Each row comes from the steps of one walk. Every step used is in the known rows, and no mark comes twice. Write the walk behind each row, first mark first.
Known rows:
D, V, A: [-15   0  -8  13   6  -6  15  -2   7 -20  13   6  10  -4   7  -7  -4  -2
 -15 -12 -10   9   8 -17]
T, Q: [ 11  -2  -7 -10   0 -15  -4  -4  -3 -11   2  -4   9   2 -17  -8  -2  14
  10   4  -1   2   5   4]
D, A: [  2   4   4   9  -4   2  11   2  -3  12  -1  -3   4  10  14   3   0   7
  -6   8  12 -15 -19  -3]
Q, T, Y, V, D, A: [ 28   3   5  23  13  31  47 -16  30  12  25  12   5  -4  31  -3   8  13
 -23   8   0 -72 -27 -23]
Q, T: [ 11   4   5  -5  17  14   5 -12  14 -14  -3  -5  -2 -18  -6  -8   4  -3
   3  -2  -9 -23 -16   2]
Q, T, Y: [ 15   5  -1  -4  15  22   9 -18  21  -9   2  -6   2 -28  -6 -17  14  -1
  -2   6 -14 -39 -12  -4]
A, D, V: [-13  -8  -9  -6  10  -2  39 -10  -1  -3  28   5   2  12  -5  -9  -4 -15
  10   7  -4   4   2 -24]
P, A: [ -6  -8  10   1  12   3   0   2  32  17  -9 -10  11   6  -2   4  10   0
   1  -4  18  -2 -11   8]
D, P: [ -4   3  -4 -13   5  -5   2  -6   0  28   8  -5 -13   3  -5  -8 -11 -11
  -1   0   3 -10   1  11]
Q, T, Y, V: [ 22   2  -8  -4  19  33  20 -26  27   3  12   8   0 -26   9  -3  11   4
 -19   4 -21 -56 -19  -5]
P, A, D, V, Y: [-19 -16 -10   4  23  -5  40  -4  34  14  23  -7  13   7   3  -6  17  -5
  10   3   9  20  -8 -32]
P, A, V, Y: [-19 -12  -7  13  12  12  12   1  42  25   5  -7  20   1   9  21  10  20
  24  -4  20  -5  -8 -16]
V, D, A: [  7   1  12  25  -8  -4  24   9   3   9  13   4   6  19  22   0  -4   8
  -7   5  20 -15  -7 -18]
D, P, A: [ -9  -5   7 -12  17  -1   1  -3  32  46   0 -17  -1  10  -5  -3   0 -10
   1  -5  20 -14 -11  19]
A, D: [ -7  -8   0  -4   7  -6  18   1  -6   5  17   7  -3  18   1  -7  -5 -11
  18   5   6   3  -7 -15]
D, V, Y: [ -7  -1 -21   8   4  -1  23  -6   9  -9  16  -4   5 -17   6  -3  13   5
  -6   1 -12  19  11 -26]
P, A, V, Y, T, Q: [  3 -22 -20  -8   6   9  20  -9  37  33  18 -12  19  -2  -6  15   1  27
  43   1  15 -13 -20 -12]
V, A, P: [-20  -2  -7  -6   3 -14  -6  -2   1   5   5  15  -5  14   4 -21  -2 -12
  -1 -21   7  20  -8 -18]
P, A, D, V, Y, T, Q: [  4 -25 -23 -17  16  -8  46 -13  27  22  36 -13  12   3 -12 -11  11   1
  35   9   4  13 -18 -30]
T, Y: [  5   2  -5   0   0   6   6  -5   6   2   6  -2   6 -13   1 -10  12   3
  -2   9  -6 -15   5  -4]
P, A, D, V: [-16 -14   0  -7  20   0  38  -7  28  16  20  -8  11  19  -6  -3   7 -14
  10   3  12   2  -9 -14]
Y, V, D: [  9  -7   1  18   2   5  24  -1  13   9  25  22   0  16  22   9  -9   8
 -18  -5  -1 -20   4 -15]

Write each row's walk:
[  0 -19 -23 -21  13   4  21 -13  37  63  26 -16   7   1  -9   6 -10  16
  47   3  17 -24 -20  -4] : D, P, A, V, Y, T, Q
[ 26  -2   0  14  17  27  35 -20  35   0  27  16   2 -13  16  -7   7   7
 -19   0 -13 -54  -6 -21] : Q, T, Y, V, D
[-10  -9 -13   3  20  -5  29 -12   9  36  45  23  -6  17  24 -17 -16 -14
 -11  -1  -5 -37 -14 -16] : T, Y, V, A, D, P
[ 13   1  -5  15  23  23  15 -20  30 -10  15  16   6 -20  20  -9   2   6
 -26 -10 -21 -51 -24 -11] : Q, T, Y, V, A
[  3 -13   8   6  17   3  28  -4  46  54  25   6  -1  24  16   7  -8  -3
 -15  -9  19 -31  -7   3] : Y, V, D, P, A
[  4  -7  -5  11  31  16  32 -19  24  -6  32  23   1  -2  20 -15  -3  -5
 -10  -4 -17 -48 -30 -25] : Q, T, Y, V, A, D
[ 18  -8   6   2  33  26  38 -22  67  48  28   2   2  -4  10  -9   6  -4
 -20  -3   6 -69 -18  -1] : Q, T, Y, V, D, P, A
[ -6   3  -7 -16  -6  -2  11  -5  -7  29   2   5  -7  20   7 -11   6  -4
   2   2  19  -2 -25 -14] : D, A, P
[-10   1  -3  10  -5  16  24  -2   4  22   8   2  12  15  16  20 -11  17
  18   7  16 -36 -20  -9] : D, A, V
[-18  -9   3  14  10 -17  12   5  -4  -8  19  16   1  22  11 -12 -11 -10
  10  -6   5   8 -11 -20] : V, A, D
[ 19 -10 -23  -9  -5  -9   9  -6  -3   6  19  -5  -1 -16  -5  -8   3  16
  21   7  -8  10 -10 -12] : V, Y, T, Q
[ 12  -8 -26  -1 -11   8  31  -6   1  28  27  -5  12   2  12  13 -11  33
  39  15   9 -28 -30 -25] : D, A, V, Y, T, Q
[ 21  -9 -13 -22  -4  -3   6 -10  -6   8  11  -7   1  -4 -15  -6  -8   6
  23   7  -4  -8 -12   1] : Y, T, Q
[-11  -6   2  17  -4   8  23   2  16   6  24  13   9  15   7  13 -15  13
  24  -5  12 -18  14 -24] : A, V, D
[-15 -16  14  18   7  13  24   5  47  24  15   3  21  22   5  18  -5  14
  23  -8  29 -22   5 -17] : P, A, V, D
[  1  -4  -8  -2  36  10  35 -25  24  22  41  18 -11   2  17 -24 -13 -16
  -7  -3 -14 -59 -31 -14] : Q, T, Y, V, A, D, P
[ -3 -16 -27  -8   5   5  50 -12  -2  15  40   3  -7  -5   6  -7   3 -14
  23  10 -13  12 -16 -41] : A, D, V, Y, T
[-11 -12  -3  16  14  -6  22  -1   3   6  29  30   0  28  26   3 -17  -3
  -8  -9  -3 -13 -21 -21] : Y, V, A, D
